Each row was made from one path, in order. Every step used is in the known rows, and no mark comes twice. Write each row's path.
Known rows
rozuro > fisu > luvetid > seni > pige > zubud: [  3  -4   0 -18 -18 -37   7   2   5  -3   5 -30   7  -5   5 -20 -31  -7
   9 -14  -8 -13  40   7 -17]
muza > zubud: [ 10  -6  16  -8 -26 -26  -1   3   7  -3   2  16   8 -10   8 -15 -22   1
   3 -14   7   5   5  35 -11]
rozuro > fisu: [ -8   8   9 -23 -27 -10   0   5   4  -5  11  -4   7 -12  16  -7 -16   6
   0 -33   8  11   8  16 -20]
seni > luvetid: [ -7 -10   4 -13 -37  -9   7  14   2  -4  -4 -36   9  -9  -3 -23 -23   9
  -7 -16  10  24  -3  -4 -16]
seni > pige > fisu > luvetid: [ 11  -9   7 -18 -20 -16 -22   8 -21   8  -6 -22  15  -9  17 -10 -23 -13
   9 -16   8   2  37   6 -28]
zubud > pige > fisu: [  7 -24  11 -16  -8 -12 -25  15 -17   8  17  13  15   0  25  -5 -20  -4
   1 -21  38   8  -3  13  -9]
fisu > pige > seni > rozuro: [ 12 -35 -11 -27 -28 -33  13   3 -24 -12  -2 -18  -3   0   1  -9 -32   5
  31  11   5 -14 -15   7  17]
luvetid > seni > rozuro > fisu: [ -3 -10  -5 -26 -26 -32  14  17   9 -13   5 -24  -6  -8   0  -6 -25  12
  14 -21   1   8   3  -4   5]
siku > sopas: [  8   0   9 -34 -23 -19  -7 -13   4 -11  -3   2  14 -16   7   3 -16  29
  -1 -36  24  24   0  13 -26]
siku > muza > zubud > pige > seni > rozuro: [ 19 -32  -4 -28 -26 -38   0  14  -9  -5   2   1  14  -7   5   1 -39  -1
  35 -17  11 -13 -29  25   3]
muza > zubud > pige: [  7 -26  18 -18 -13 -26  -7  15  -9   5  15  28  12  -8  11  -4 -30  -3
  10 -14  19  11  -3  25 -11]
siku > muza > zubud > pige: [  6 -24  17 -28 -20 -29  -9   7  -1   9  13  30  22 -21  14  -1 -31  -5
  16 -30  18   3 -13  44 -25]
luvetid > seni > pige > fisu > rozuro: [ 18 -24  -9 -14  -6 -30   0  -6 -12   5  16  -9   6   9  19 -19 -28   0
   8  -2  11   2  22  18  -3]
fisu > luvetid > seni: [  0 -17  13 -19 -16 -43  15  -1  -2  -3  -2 -13  -9 -13  -9  -9 -27   4
   2   7  17   4  35   0 -20]
muza > zubud > pige > seni > rozuro: [ 20 -33  -3 -20 -20 -35   3  22 -16  -7   5   0   5   6   3  -2 -38   0
  28  -1  12  -7 -19   7  16]
siku > muza > zubud > pige > seni > luvetid: [  6 -19   0 -18 -37 -26   1  17   3   2   8  -8  27  -6   7 -12 -40   0
  16 -19  11 -10 -20  25 -17]
seni > pige > zubud: [  9 -12  -1  -9 -19 -19  -1  -6  -4  -1   0 -22  13  -4   9 -25 -26   1
  -7 -15   1   3   7  12  -6]
luvetid > seni > rozuro > fisu > pige > zubud: [ -1 -29  -6 -28 -26 -40  13   5   6 -14  13 -13  -2  -2   4 -26 -27  -2
  35  -6  -2 -24   8  18   6]
siku > muza: [ -1  -6  10 -27 -29 -20  -1 -14   5   1  -2  -2  15 -29  10  -6 -19   7
   0 -34  17   9 -14  34 -30]
siku > muza > zubud > pige > fisu > luvetid: [ 12 -20  21 -29 -21 -28 -32  13  -7  12   8  21  27 -18  22  -2 -24 -26
  35 -30  23 -14  22  40 -44]
seni > rozuro: [  5 -23  -1 -23 -26 -21   6  12 -10 -10  -8 -26  -3 -11  -4  -9 -21   8
  11 -13  10  21 -12  -5   4]
muza > zubud > pige > seni > luvetid > fisu: [  5 -27   3   3 -20 -15   5  16  11   1  17  -8  20  -5   7 -24 -30   4
  18  -7  26 -16   2  16  -2]
muza > zubud > pige > seni: [ 16 -20   9 -12 -15 -34   0   8 -12   1  15  23  10   6  13  -3 -36   0
   9   0  22 -14  -7  25   2]
luvetid > seni: [  2 -15   6 -10 -15 -38  17  -5   5  -5   4  -7  -9  -7  -3 -12 -26  18
 -15   3  19  10   8   6   1]

Which path is each row?
[  9 -17   1 -12 -14 -42   8  -3  -2  -2  -2 -29   3  -4  -2 -23 -33  -4
   2   2   0  -8  36   4 -13] -> fisu > luvetid > seni > pige > zubud
[  5 -27  -7  -9 -18 -12  22  -8   5  -6  17 -23   9   0   6 -32 -19   4
  24   0  27  -9  15  15 -13] -> pige > seni > luvetid > fisu > rozuro
[  1 -33   7 -11 -14 -17   4 -18   6  -5  17   4   9 -15  12 -36 -14  -3
  24  -2  23 -26  14  35  -6] -> luvetid > fisu > pige > zubud
[ -1  -3   0 -23 -19 -38  10   9  -6   3   0 -30   2 -11   4  -5 -36   3
   4 -12 -12   6  41  -2 -19] -> rozuro > fisu > luvetid > seni > pige
[ 12 -28   0 -20 -19 -40   0  18  -6  -8  -8 -29  -6  -5  -6 -10 -26  -3
  24  -1  15  -1  22  -9  -1] -> pige > fisu > luvetid > seni > rozuro
[  2  -9  -2 -26 -28 -27   8  -7 -12  -6  14   3   5   0  20 -10 -27   4
  19  -3   5 -28   3  27  -3] -> rozuro > fisu > pige > seni
[  4 -41  -5 -16  -9 -12  17   2  -5   0  27 -14  12   2   9 -24 -26   1
  31   1  36  -6   9   8 -12] -> zubud > pige > seni > luvetid > fisu > rozuro
[ -5 -24  -4 -40 -32 -21   5  12 -12  -9   8 -11   2 -13  11 -10 -24   0
  38 -16  -7  -1  -1  15  -4] -> seni > rozuro > fisu > pige
[ 14 -25  17 -14  -9 -46 -11  17  -3   7  13  16   5  -3   9  -7 -32 -13
  18   0  23 -13  36  20 -16] -> muza > zubud > pige > fisu > luvetid > seni
[ -8 -18   4  -1 -24   1   8   6  16  -2   5 -32  13 -19   0 -30 -15  12
   3 -18  25  11   8   4 -14] -> seni > luvetid > fisu
[ -2 -29  -1  -4 -16  -9   7  12   2   0  17 -23  16  -6   6 -21 -27   9
   9  -8  36  -5  -1  -1  -3] -> zubud > pige > seni > luvetid > fisu
[  3 -28   6 -16  -4 -11  15 -18   1  -2  20   2   3 -12  11 -23 -11   4
  23  -8  33   3  22  26 -19] -> luvetid > fisu > rozuro
[  9  -4  15 -18 -32 -29  -5  -7  16   1   0  18  20 -26  12 -11 -23  -1
  11 -33   4  -4  -7  55 -28] -> siku > muza > zubud
[ -4 -34   2  -8 -25 -12   7  -5  10  -6  14 -18  14 -12   5 -44 -16  -4
  25  -4  17 -21  12  24 -10] -> seni > luvetid > fisu > pige > zubud
[ 13 -22  22 -20 -15 -25 -29  21 -15   9  10  20  17  -6  18  -5 -24 -26
  28 -15  25  -8  32  23 -31] -> muza > zubud > pige > fisu > luvetid
[ -8   4  16 -33 -28 -18  -2   8  -4  -2   3 -13   5 -18   9  -5 -16 -11
  19 -26   8   4  37   9 -43] -> rozuro > fisu > luvetid
[  2 -18   2 -41 -23 -28   0  27 -21  -5   6 -20   5  -5   6   6 -30 -13
  43 -16  12  -7  19 -10 -21] -> zubud > pige > seni > rozuro > fisu > luvetid
[ -5 -29  -6 -35 -27 -36  15  11  -5 -10  10 -12  -6 -10   4 -10 -30   7
  33  -5  -7  -7   5  12   5] -> luvetid > seni > rozuro > fisu > pige
[  9 -23   4 -19 -11 -27   3   3 -22   1  13   7   6   4  12   0 -33   6
   0   1  32  -4 -12   5   1] -> zubud > pige > seni
[ 13 -20   4 -19 -12 -15  -8  -8 -11   1  17   7   8   5  23 -18 -12  -8
  15 -11  28   3  15  28 -17] -> pige > fisu > rozuro
[ 14  -7  -2  -7 -17 -10 -23   6 -14   8   1 -16  18  -1  24 -13 -23   2
 -11 -22   9   8   7  13  -4] -> seni > pige > fisu
[  3  -4   0 -35 -32 -28   4  17 -11 -11  -4 -30   2  -7   3  -2 -25  -8
  36 -16   3 -11  24  -5 -22] -> pige > seni > rozuro > fisu > luvetid
[  2  -7  -4  -8 -37 -17  11   9  -1  -7  -3 -37   9   4   0 -21 -29  11
  -6  -4  12   2  -8  -4  -6] -> pige > seni > luvetid
